What can hang from each mark
P: W X
D: K U W Z
W: E N P
E: W
V: U W X
Z: D
N: K W Y Z
X: P V
U: D

Each row was made from one small tree. The marks that hang from a mark follow it in brackets, in alphabetical order. Every link used is in the known rows. Write each row's tree.
In the rows, 128 means zero.
Known rows
N[W[P[X]] Y]: [124 118 104 166  91  98 144 158 243 132 107 159 109 147 102 153 135  82
 142 141 155 159 126 171 105  85  75 139 173 103 111]
N[W Y]: [131 130 116 184 117 120 146 153 181 138 125 137 120 141 114 152 116  81
 142 135 150 178 125 162 104  90 115 130 147 110 119]
U[D[Z]]: [121 121 126 139 125 152 146 120 122 122 121 163 123 149 128 111 138 126
 133 135 124 125 104 148  92 117 114 101 144 134 119]
U[D[K W[E] Z]]: [153  93 119 145 122 157 170  98 127 129 130 167 132 168 135 121 153 144
 129 137 154 118  92 128  39 127 152  98 172 158 126]
V[U[D[Z]] W[P] X]: [ 98 129 120 130  32 126 146  87 133 120 133 191 106 144 129  93 157 170
 138 143 148 161 110 138  83  81  99  71 195 104 105]
N[K Y]: [143 117 111 178 109 130 148 156 144 137 128 130 124 141 116 149 107  89
 138 131 133 173 110 146 114  98 120 130 128 108 119]
Z[D]: [153 124 142 135 127 115 127 123 119 134 128 148 126 129 127 131 138 132
 139 131  97 126 112 124 120 118 100 124 132 133  99]
W[E]: [145 123 133 131 131 108 135 130 139 120 127 134 135 121 129 125 136 133
 128 126 132 126 146 111 107 130 124 137 140 127 142]
N[K W[P] Y Z]: [133 119  74 230  82 111 175 185 225 146 118 128 115 155 101 193 101  75
 157 140 178 183 106 147  94  52 106 148 166  91  78]
D[K U W[P] Z]: [162 108  76 175 107 187 178 103 122 120 158 148 126 172 139 132 143 194
 133 141 137 111 114 145  70 114 165  80 176 168  77]
W[E N[K Z] P[X]]: [155  95 105 150  52  86 162 176 237 128 116 144 123 138 108 157 127 136
 145 137 184 126 139 112  83  85  74 143 175 100 122]
U[D[W Z]]: [132 103 129 131 123 172 157 117 119 122 132 171 126 165 131 118 142 133
 134 138 134 120  91 148  78 108 138  96 145 157 118]
U[D[W[E N P] Z]]: [162  97 117 169  68 141 180 142 219 106 139 188 129 161 128 116 148 153
 137 152 167 106 118 119  55  93  96  91 165 152 119]
V[X]: [116 117 133 114  91 122 118 112 119 131 125 142 120 125 133 116 137 136
 130 126 144 142 122 128 128 122 120 123 138 122 150]
X[P V[W[N[K Y]]]]: [140 154 122 199  46 100 159 148 175 139 137 153  98 132 111 122 105  68
 136 144 166 229 115 125  96  72 128 105 147  93 103]
P[X]: [122 114 137  87 119 115 118 127 141 128 112 142 121 131 120 125 142 125
 128 126 128 121 130 147 123 130 107 132 145 122 144]
Z[D[K U W[E P]]]: [199  99 113 171 104 129 170 103 134 119 148 169 134 156 133 136 160 182
 142 139 114 108 119 103  66 109 128 105 185 174  78]
U[D]: [117 121 143 126 119 129 133 124 131 123 114 158 127 139 123 113 136 108
 132 132 125 127 105 124 117 120 109 121 138 137 139]
E[W[N[Z] P[X[V]]]]: [131 134 120 155  79  95 149 163 190 149 112 125 107 137 111 139 116 116
 143 136 155 143 170 105 106  84 101 118 162 120  88]
E[W[P]]: [121 146 113 164 109 123 146 144 179 138 126 123 119 135 121 122 127 145
 132 135 122 136 149 102 136 109 130 128 126 135  99]
N[W[E]]: [137 126 122 151 121 102 148 140 184 129 124 140 132 126 119 138 135 118
 133 131 152 145 145 129  91 100 127 146 153 120 135]
P[W[E N[Y Z[D]]] X]: [207  89 151 152  90  58 147 160 170 124 121 164 124 143 110 167 134 132
 142 141 156 148 158 150  55  90  37 123 198 103 143]
U[D[K W[N P]]]: [144  98 114 164  58 144 166 124 218 131 133 167 124 168 126 126 143 136
 132 150 181 113  82 107  82 115 109  99 165 159 119]
W[E N[K Y] P]: [172 112  98 214  54 100 171 181 246 121 136 149 127 136 113 146 113 107
 141 146 167 160 136 116  90  85  78 127 150 104 120]
Z[D[K U W[N P[X]]]]: [190  87 121 141  58 133 162 116 180 126 147 177 120 165 125 131 157 188
 143 146 130 104 112 131  72 101  90  84 193 167  89]
X[P]: [114 142 108 144 107 112 130 123 147 122 126 137 114 125 125 109 131 118
 128 132 128 143 126 111 128 127 141 133 141 129 118]
P[X[V[U W[E N]]]]: [146 129 159  92  66  72 135 111 141 125 134 156 119 113 121 106 142 142
 126 133 151 164 183 122  74  92 106  94 192  99 132]
E[W]: [124 144 133 143 132 131 138 137 131 144 129 112 122 132 125 117 120 143
 131 127 116 146 150 112 131 115 146 125 118 135 120]
N[K W[P[X]] Y]: [126 108  89 180  71 104 158 172 252 139 109 157 109 152  94 164 125  76
 143 141 157 173 108 173  98  65  84 150 168  95 105]

Write each row's tree
[208 101 113 217  67 143 177 131 170 127 162 168 122 170 129 146 133 158
 154 152 137 143 110 128  70  91  95  71 180 161  74] | Z[D[K U W[N[Y] P]]]
[111 120 104 131  90 102 138 145 237 130 108 156 113 140 106 143 145 114
 132 137 152 128 126 154 112  96  92 147 168 114 114] | N[W[P[X]]]
[147 143 115 213  76 116 160 175 227 137 137 128 114 142 118 129 108 124
 143 146 149 168 159 117 121  91  94 105 133 121 104] | E[W[N[Y] P]]
[180 107 149 137 126 151 150 114  72 120 154 161 132 150 133 129 142 169
 147 132  88 121 119 130  98  96 133  96 148 173  91] | Z[D[U W]]
[163 115 115 177  38  69 145 136 195 106 137 171 111 127 121 112 133 133
 121 145 185 184 164 126  77 100  90 119 187 109 187] | V[X[P[W[E N[Y]]]]]
[ 99 130 102 126  58 101 122  94 115 122 136 150 108 116 132  92 135 152
 130 130 133 160 148 106 118 108 139 111 184 117 124] | V[U X[P]]
[195  87 130 189 112 112 172 160 121 143 131 146 131 157 119 183 117 101
 164 133 139 167 100 120  64  69 114 131 157 123  88] | N[K Y Z[D[W[E]]]]
[137 159 132 149  55  72 147 108 146 119 148 155 112 106 126  92 130 138
 128 139 153 187 179  86  78  91 140  95 190 106 109] | X[P V[U W[E N]]]
[194  97 113 185  52 145 180 153 176 119 165 174 127 158 122 140 130 178
 151 148 121 125 109 119  88  59 101  95 153 161  73] | Z[D[U W[N[K] P]]]
[157 111 109 201  78 123 163 183 171 142 136 118 122 146 116 172  88  99
 154 136 177 177 119 134  97  79 100 117 145  95 115] | W[N[K Y Z]]
[146 125 148 145  58 102 147 152 170 144 124 156 106 138 106 138 116  73
 135 139 164 205 118 162  90  74  95 104 150  85 127] | P[X[V[W[N[K Y]]]]]
[193  97 111 200  83  90 173 181 177 125 138 130 132 144 111 176 100 124
 135 140 191 172 154 135  61  75  92 132 175  95 151] | P[W[E N[K Y Z]]]
[147 114 111 182 103 110 160 158 160 158 121 133 122 146 109 180 114 108
 158 131 139 163  92 133  87  59 111 150 154 108  72] | N[K W Z[D]]
[157 111 117 169  52  95 163 180 219 157 118 141 108 150 104 152 121 150
 158 140 135 145 127 106  98  64  68 127 157 113  72] | E[W[N[K Z[D]] P[X]]]
[103 121 124 119  52 140 144  58  85 141 135 172 108 151 137  94 156 176
 131 136 158 172  95 142  60 107 132  62 201 108 122] | V[U[D[K Z]] W X]
[162 127 163 142  81  74 146 150 151 137 116 147 112 131 113 149 123  81
 149 134 187 192 154 137  69  86  84 106 179  82 130] | P[X[V[W[E N[Y Z]]]]]
[136 125 106 169  61 101 164 178 203 156 113 126 107 143 103 149 106 111
 144 136 158 158 153 108 101  65 109 129 158 111  83] | E[W[N[K Z] P[X[V]]]]
[122 157 131 144  95 109 136 117 145 133 123 147 114 126 121 127 138 104
 127 137 141 157 124 119 125 104 128 118 140 113  91] | X[V[W[P]]]
[138 122 103 171  87  63 151 138 200 124 112 165 115 128 103 144 136  75
 138 138 140 171 183 145  66  67  91 127 219 101  87] | N[W[E P[X[V[U]]]] Y]
[118 140 161  82 112 101 119 108 111 138 111 151 110 126 117 119 145 100
 124 127 134 159 128 147 113 113 123 119 148 108 127] | P[X[V[W]]]
[135 118 114 115  95  72 133 115 148 115 114 158 123 115 117 119 148 123
 125 131 118 123 186 112  90 104 104 125 200 118  97] | W[E P[X[V[U]]]]
[157 100 145 147  86 107 166 130 109 123 136 157 134 141 127 134 120 119
 147 137 166 138 159  89  48  73 127  92 200 144 108] | X[V[U[D[W[E N[Z]]]]]]
[173 120 125 155 124 137 144  97  79 133 143 145 128 144 133 127 142 170
 140 129  93 126 114 125  94 125 125  97 165 153  87] | Z[D[K U]]
[121 125  81 185  79 120 162 160 235 140 124 142 121 143 106 156 123 110
 135 139 156 150 107 135 111  72 121 153 146 113  93] | N[K W[P]]
[154 103 138  99  87  99 129 139 183 116 129 150 124 136 115 129 137 159
 110 139 159 119 155 160  98 117  82 124 165 121 178] | P[W[N] X]
[138 110 120 113 100  87 134 135 201 114 107 158 124 128 116 126 156 133
 129 132 136 108 147 122 108 124  86 145 164 120 134] | W[E P[X]]
[138  91 154  83 109  99 142 100  98 118 114 183 128 139 119 108 154 105
 129 131 121 126 152 120  59  93 128 108 200 150 127] | P[X[V[U[D[W[E]]]]]]
[162 106 100 152 129 194 170  95  75 125 161 137 129 169 142 128 136 191
 131 133 132 121 116 155  64 121 183  76 167 168  98] | D[K U W Z]
[159 111 118 142 132 187 164 116  73 111 162 148 130 159 139 123 133 186
 136 133 117 121 133 160  82 100 167  80 150 165 103] | D[U W Z]
[175 103 139 174 129 127 150 144 100 144 131 140 125 157 126 175 120 103
 163 134 131 156  99 135  91  90 109 112 152 133  79] | N[Y Z[D[W]]]
[144 113 106 188 113 128 154 168 125 144 123 114 123 146 115 175  96  87
 153 129 153 176 109 137 106  89 121 133 144  98 105] | N[K Y Z]
[136 130 100 173  99  95 156 147 236 122 122 147 128 130 115 142 141 120
 134 138 157 134 143 120  96  94 110 150 162 120 112] | N[W[E P]]
[114 145 119 134  75 108 140 110 151 124 141 141 119 126 125 122 139 166
 132 138 137 150 141 116 120  99 122 104 169 105  92] | V[U W[P]]
[213  96 117 183  68 126 179 119 176 118 161 170 134 156 133 132 152 196
 144 146 138 110 129  97  57 101 108  88 186 170  88] | Z[D[K U W[E N P]]]
[135 110 112 134  67 102 141 161 214 128 116 137 117 139 115 152 129 137
 143 138 175 113 138 126 112 106  68 124 170 109 115] | W[N[Z] P[X]]
[152 115 119 142  39  70 138 121 190 106 138 169 114 120 126 100 144 165
 112 141 182 153 164 109  83 109 105 127 181 120 189] | V[X[P[W[E N]]]]
[165 148 139 194  62  82 157 148 205 123 133 160 116 126 118 131 127  88
 137 147 173 187 152 116  88  87  88 102 157  99 108] | X[V[W[E N[Y] P]]]
[178 103  82 176 108 166 186 104 134 112 156 155 133 165 139 129 152 199
 132 140 143 108 134 128  49 114 163  87 188 167  90] | D[K U W[E P] Z]
[135  99 113 143 121 177 162  96 115 136 131 160 125 175 134 124 145 141
 129 138 150 121  75 143  60 126 153  91 161 160 112] | U[D[K W Z]]
